Each row was made from one small tree. The marks that hang from a mark follow it in brackets, in alphabetical order. Every link used is in the known rows. Write each row's tree.
Known rows
mazeka{sipi{kativ}}: [-25  -1  -2   3 -10   5  13   1  23 -22  11  20   7  -8   7   6  15  -2
  14 -19   0  29  35  -5  13 -18 -17 -10  -3 -10  -8   1  16 -23   1 -25
  -9   6 -11   7   4  -3   7   1   5  27  15]
fazo{petil{losi mazeka petap}}: [-32   7  -2   7   0   1  22 -15   9 -32  15   5   5 -15   5  -7 -16  17
 -30   8   6  16   1 -13   8 -28 -31  13  14  12 -24  -5  13 -39  -5 -17
 -13  10 -16   7  -9  14 -12  -9   8  21  28]
sipi{mazeka}: [-21   9 -17  -7 -13  12   2 -13  21 -16  16  25   1  -3  -1   0   7  -9
  15 -13  -2   3  43  -9  13 -19 -22 -14   0  -5  -7   2  20 -28 -16 -26
 -17   6 -30   0   2   1  -6  -1  16  22  15]
petap{doto}: [-32  10 -13   1 -10   6  -5 -12  20 -28  28  35   5   0  -4   1  15  -8
  21  -3 -11   1  43 -10   2 -19 -20 -10   3  -5 -15  -6  20 -24  -8 -21
 -21   7 -27   2   2 -16  10   5  23  15  23]
losi{petil{fazo mazeka{sipi} petap{doto}}}: [-28   4  -8  -1   4  12  -2 -16  17 -26  12   4  11 -22   3   0  20  21
   1   9 -22  15  -8   3  18 -26 -20  24   8  14 -23 -23  10 -27  -6 -14
  -2   9  -3  -5  -1   4  -1 -10 -36  24   7]
fazo{petil}: [-20   4  -5   3 -14   1  12 -16  22 -27  26  24  -6  -2   4   0 -11  -4
  15 -11   6  17  43  -7   3 -18 -29 -13  -6  -2 -24   4  16 -29 -11 -28
 -11   5 -25   9  -4   4   4   7  35  17  24]
mazeka{petil{fazo}}: [-13   7  -3  -7 -10   9   9 -23  16 -26  14   8   2  -6   7  -3 -10   6
  18 -13  -9  13  28 -13   9 -18  -9   2  -2  -8 -24  -4  23 -27 -11 -19
  -9   3 -22  -4   2   0   7  -3   6  24  21]
bekat{rezemi}: [-29  10 -13  -3 -18  10   7 -19  26 -36  19  20   0   2   7   6  14  -9
  20  -8  -2   7  34 -19   7 -17  -4  -4   8 -12  -9   9  25 -27 -12 -17
 -18   3 -25   1   5   0   3  -1  14  12  26]
losi{petil{fazo mazeka petap}}: [-18  11 -25 -15  -5  10  10 -24  11 -28   9  -1   2 -26  10  -4  11  16
   1  14 -17  12  -1  -8  21 -25 -23  17  10   6 -21 -19  13 -43 -12 -15
  -5   7 -14 -10  -3  18  -2 -12 -23  20  15]
mazeka{petil sipi}: [-12  -6  15  10 -11   8   9 -10  34 -21  15   5   8  -4  12   3  -2   0
   7 -25   0  17  40  -8   5 -18 -16   1 -10 -13 -28   0  20 -16  -9 -23
  -5   1 -13   8   8   0   5   1   7  29  24]
losi{petil}: [ -7   7 -22 -14 -14   6  -1 -17  28 -22  23  19   1  -7   5   4  19 -13
  15  -5  -8  13  44  -3  14 -13 -31  -6  -7  -6 -19  -9  17 -34 -17 -27
  -8   2 -27   3   9   4   6   4   8  16  23]
fazo{petil{losi mazeka{sipi} petap}}: [-29  -4  13  19   1   2  21  -7  14 -28  10  -3  12 -16  10  -4 -14  27
 -29  -5   7  24  -5 -10   5 -27 -25  16  10  11 -24  -5   7 -30  -3 -19
  -5   9  -5  11  -7  21 -12  -9  -3  23  26]
petil{fazo mazeka petap}: [-32  12 -11  -8  -7   8  20 -23   7 -32   9   3   5 -17   8  -7   0  23
   1  10 -11   4   1 -20   8 -29 -13  15  25   2 -13 -14  11 -38  -7  -8
 -12   6 -18  -9  -7  15  -5 -13  -7  18  13]
losi{petil{mazeka petap}}: [-17   7 -22  -8  -8   6   9 -20  24 -26  15   4   6 -16   6  -2  12   7
  -6  10 -11   8  12  -7  15 -22 -33  10   2   5 -25 -18  15 -37 -15 -20
 -10   4 -19  -2   1  12  -4  -7 -12  17  20]
petil{fazo mazeka}: [-29  10 -13  -9 -13  16  12 -21   9 -29  13  12  -1 -13   7  -7   3  13
  12   7  -6   8  15 -15   9 -18 -17   4  18  -3 -19 -11  15 -39  -2 -19
 -13   6 -24 -18  -4   9   4 -14   4  15  15]
mazeka{petil{fazo petap{doto}}}: [-31  11  -5   0  -3   2   6 -21  11 -28  17  13   9 -12  -1  -1  -6  12
  15  -1 -22   1  11 -16   9 -29  -5  12   5   5 -22 -10  25 -20 -12 -11
 -12   7 -14   7   0 -10   7  -4  -7  28  16]
losi{petil{mazeka}}: [-10   3 -23 -13  -9  14   6 -19  25 -23  19  11  -2 -10   9  -3  15   1
   4   1  -9  13  28   0  13 -16 -35   0  -2   1 -26 -14  17 -36  -8 -23
  -8   5 -23 -12   4   7  -1  -6  -4  18  22]
rezemi{kativ}: [-26   0 -10  -4  -7   1   0 -27  29 -23  24  30   6  -5  -1  -2  15  -1
  14  -5  -2  -2  47 -15   2 -19 -25  -9   7 -24 -10  13  10 -31 -11 -29
 -13  -7 -37   5  -1  -3   1  -4  31   7  20]
mazeka{petil sipi{kativ}}: [-18  -2   9   7  -7   6  14  -3  24 -20   9   9  11  -3   7   3   0   2
   7 -26  -4  31  38  -3  13 -21 -13  -6 -15 -10 -22   4  22 -14   0 -25
  -4   3  -6   9   6  -8   7  -4  -3  36  18]
fazo{petil{petap}}: [-25   5  -5   3 -11  -5  18 -20  18 -28  23  17   1  -8   5   4 -14   5
   3  -4   2  12  29 -16   2 -29 -25  -1   2   2 -23   2  15 -31 -17 -23
 -13   4 -21  15  -3   6  -2   7  30  19  22]

Which tree is each row?
[-15  12  -7  -4  -2  11  10   0   9 -12   8  13   9  -7  -8  -4  -8  -3
 -11 -22  -6  23  29  -2  24 -24 -16  -8 -16   1  -7   6  30 -19  -3 -24
 -15  12 -15   6  -1  -8  -6 -17  -9  39  24]	sipi{kativ mazeka{petil{losi}}}
[-30  -4   3   8  -5   8  22  -1  21 -27  11  12   0  -9   6   0  -6  13
   0 -20   9  43  21   1   7 -23 -31  -9  -6   3 -24   7  15 -23  11 -32
  -4   9  -5  -5  -2   2  -5  -6   3  34  11]	fazo{petil{mazeka{sipi{kativ}}}}
[-35  12  -1  12   1  -8   7  -9  12 -31  24  23   6  -9  -4   0  -7   5
 -15   3  -8  12  15  -9   4 -28 -24   7   7  15 -15  -3  17 -28  -9 -19
 -17  14 -16  22  -7  -6  -3   0  20  19  25]	fazo{petil{losi petap{doto}}}
[-20  13  -6  -1   0   5  17  -2   3 -13   4   3  14 -14  -4  -6 -10   6
 -20 -17 -10  18  11 -10  24 -35 -14   5  -7   8  -6   0  32 -20  -9 -21
 -15  15 -10  16  -2  -2 -12 -15 -19  40  22]	sipi{kativ mazeka{petil{losi petap}}}
[-26   6  -1   8  -5  -7  19 -15   9 -32  18  11   5 -13   5  -1 -15   6
 -16   0   3  16  15 -14   5 -26 -22   7   9   7 -17  -1  15 -36 -14 -21
 -15   8 -19  21  -9  11  -3  -1  22  18  29]	fazo{petil{losi petap}}
[-21  11   4   0  -4   0  17 -19   3 -27   9  -7  13 -17   7  -5 -13  16
 -15   2 -11  10   0 -20  14 -27  -4  18  10   1 -16  -9  21 -32 -13  -8
 -11   8 -13  12  -3  10   1 -11  -9  23  24]	mazeka{petil{fazo losi petap}}
[-20  15 -12  -7   1  11  16  -9   1 -12   2   1   5 -14  -4  -2 -12   9
  10 -13 -15  15   8 -11  25 -34  -6   7  -6   6  -8   1  29 -21 -12 -16
  -8   9 -13   5  -3  -1  -8 -13 -24  42   7]	sipi{kativ mazeka{petil{fazo petap}}}
[-14   7  -1  -1  -7  12   2 -11  13 -13  13  12  12  -4  -2  -5 -11  -4
 -12 -19  -2  10  30  -6  16 -23 -15  -5  -9  -1 -16   1  26 -22 -12 -23
 -18  12 -22   6   0   2  -7 -10   0  30  28]	sipi{mazeka{petil{losi}}}
[-35   5  16  15   7  -4  11   4  12 -22   9   6  22 -11  -3  -1   3  11
 -20 -13 -17  25   4  -3  15 -30  -8  15  -8   6 -13  -3  24 -11   2 -16
  -8  12   4  24   1 -13   4  -9 -20  36  16]	mazeka{petil{losi petap{doto}} sipi{kativ}}
[-41   0   6  15   7   1  16   0  15 -26  14  15   7 -12  -2   0  -1  18
  -3  -8  -6  33   2   2   7 -31 -28   4  -2  11 -19   1  18 -17   8 -22
 -10  13   2   4  -7  -6  -5  -8  -9  36   6]	fazo{petil{mazeka{sipi{kativ}} petap{doto}}}
[-37  -4   8  20   3   3  10 -11  21 -29  18  13   8  -9   2   0  -3  20
  -4  -6  -2  14   5  -4   0 -29 -27  13   4  11 -28  -5  14 -20  -1 -18
 -11   8  -4   8  -4  -1  -5  -3   3  25  14]	fazo{petil{mazeka{sipi} petap{doto}}}
[-34  12  -7  -3  -1   7  21 -16   0 -33   7  -1  12 -21   8 -10  -5  23
 -23  17  -7   7 -15 -22  13 -26 -13  18  29   6 -11 -16  10 -43  -2  -8
 -15  10 -13  -4 -11  19  -4 -19 -16  16  19]	petil{fazo losi mazeka petap}
[-30   4  19  14   8   0   5 -12   8 -26   8   0  22 -19   3  -1  -3  21
 -14  -5 -18  14  -4 -11  10 -27  -1  26   6   7 -17 -12  18 -17  -7  -7
  -7  11  -1  17  -3  -4   4 -11 -22  30  18]	mazeka{petil{fazo losi petap{doto}} sipi}
[-29   9   3  10   2  -4   4 -12  13 -27  19  14  15  -9  -4  -3  -6   6
 -19  -1 -16   2  13 -11   6 -28 -11  16   4   2 -19  -7  26 -22  -9 -11
 -15  11 -15  19  -4 -11   5  -5   0  23  28]	mazeka{petil{losi petap{doto}}}
[-40   9  -8   7   3   2   7 -14   8 -31  17  17  14 -15  -4  -8   7  15
 -26  14 -14   1  -1 -13   7 -27 -21  13  19   7 -12 -16  15 -32   1 -11
 -23  13 -16   4  -6  -1  -5 -12  -4  14  22]	petil{losi mazeka petap{doto}}
[-40  15 -10   0  -1   2   7 -13   2 -31  16  16  11 -12  -4  -3   7  11
  -9  14 -17   2  -1 -20  10 -25  -7  16  22   7  -4 -14  15 -33 -11 -10
 -19  12 -17  13  -9  -1   5 -12  -4  14  19]	petil{fazo losi petap{doto}}
[-23  -1  17  12   1  -5  21   2  15 -21   4  -3  23 -12   8   2  -5  12
 -28 -15  -4  29   8  -7  16 -30 -11  13  -3  -2 -13   0  22 -20  -2 -19
  -7  10   2  24  -1   3  -2 -10 -18  37  21]	mazeka{petil{losi petap} sipi{kativ}}
[-30   2  12  11   1   1   3 -17  18 -21  10   3  15 -13   5   3   0  19
   9  -8 -19  10   7 -10   9 -29  -2  20   1   1 -25 -10  23 -13 -10 -14
  -7   6  -5  12   1  -6   5  -4 -17  33  11]	mazeka{petil{fazo petap{doto}} sipi}
[-18  -6  21  16  -2  -2  12 -10  18 -24  10  -6  20 -12  11   2  -7  14
 -29 -11  -1  14   7 -16  10 -25  -9  17   5  -4 -22  -6  17 -22 -12 -15
  -6   4  -6  26   1  10   0  -5 -11  29  30]	mazeka{petil{losi petap} sipi}
[-41   6   4   3   2   4  26  -1   1 -28  -2  -7  16 -25   8  -7   5  29
 -25   7  -7  32 -20 -13  21 -28 -10  20  24   8  -6 -11  12 -35   9 -11
  -8  10   0   1  -9  16  -5 -26 -35  27  11]	petil{fazo losi mazeka{sipi{kativ}} petap}
[-39  13  -8   6   1  -3   5 -10  13 -27  22  24  17 -10  -4  -3  11   3
 -13  11 -14   0  17 -14   6 -26 -18   7  14   4  -6 -13  17 -30 -10 -14
 -21   9 -21  20  -5  -5   2  -5   7  12  26]	petil{losi petap{doto}}
[-18  -6  18  13  -5  -2  13 -15  25 -21  11  -3  14 -10  13   3  -5  12
  -3 -19  -5  10  22 -12   6 -26 -12  14  -2  -8 -26  -5  19 -20 -16 -16
  -3   0  -6  20   4   4   2   3   0  32  22]	mazeka{petil{petap} sipi}
[-30  13 -10   1   3   5   3  -1   8 -11  15  22   9  -6 -15  -2  -1   1
  11 -18 -20   8  21  -2  19 -37 -12  -1 -17   8  -9   2  34  -9  -8 -23
 -19  12 -10  11  -2 -21  -7  -8 -15  41  10]	sipi{kativ mazeka{petil{petap{doto}}}}
[-46   7   7  10   6   7   7 -10   5 -28   7   3  19 -20   4  -6   9  28
 -21  11 -13  11 -20 -14   9 -26  -8  26  25  11 -11 -19  10 -29   2  -6
 -14  12  -3   3 -11   7  -1 -21 -26  20  16]	petil{fazo losi mazeka{sipi} petap{doto}}
[-23   3 -11  -8   2   9  17  -8  10 -24   0  -8  10 -26  10  -1  17  20
  -1   2 -12  34  -9  -1  25 -27 -19  18   4   7 -15 -15  12 -31   0 -16
   1   8   2  -7  -1  14  -4 -16 -42  33   6]	losi{petil{fazo mazeka{sipi{kativ}} petap}}
[-34   1   9  14   4   1  28   2  10 -26   6  -1  13 -19   7  -4 -10  20
 -32  -8   4  40  -8  -5  10 -31 -29  10   7  12 -16   1  11 -29   9 -21
  -9  12   3  10  -7  12 -10 -16 -10  32  16]	fazo{petil{losi mazeka{sipi{kativ}} petap}}
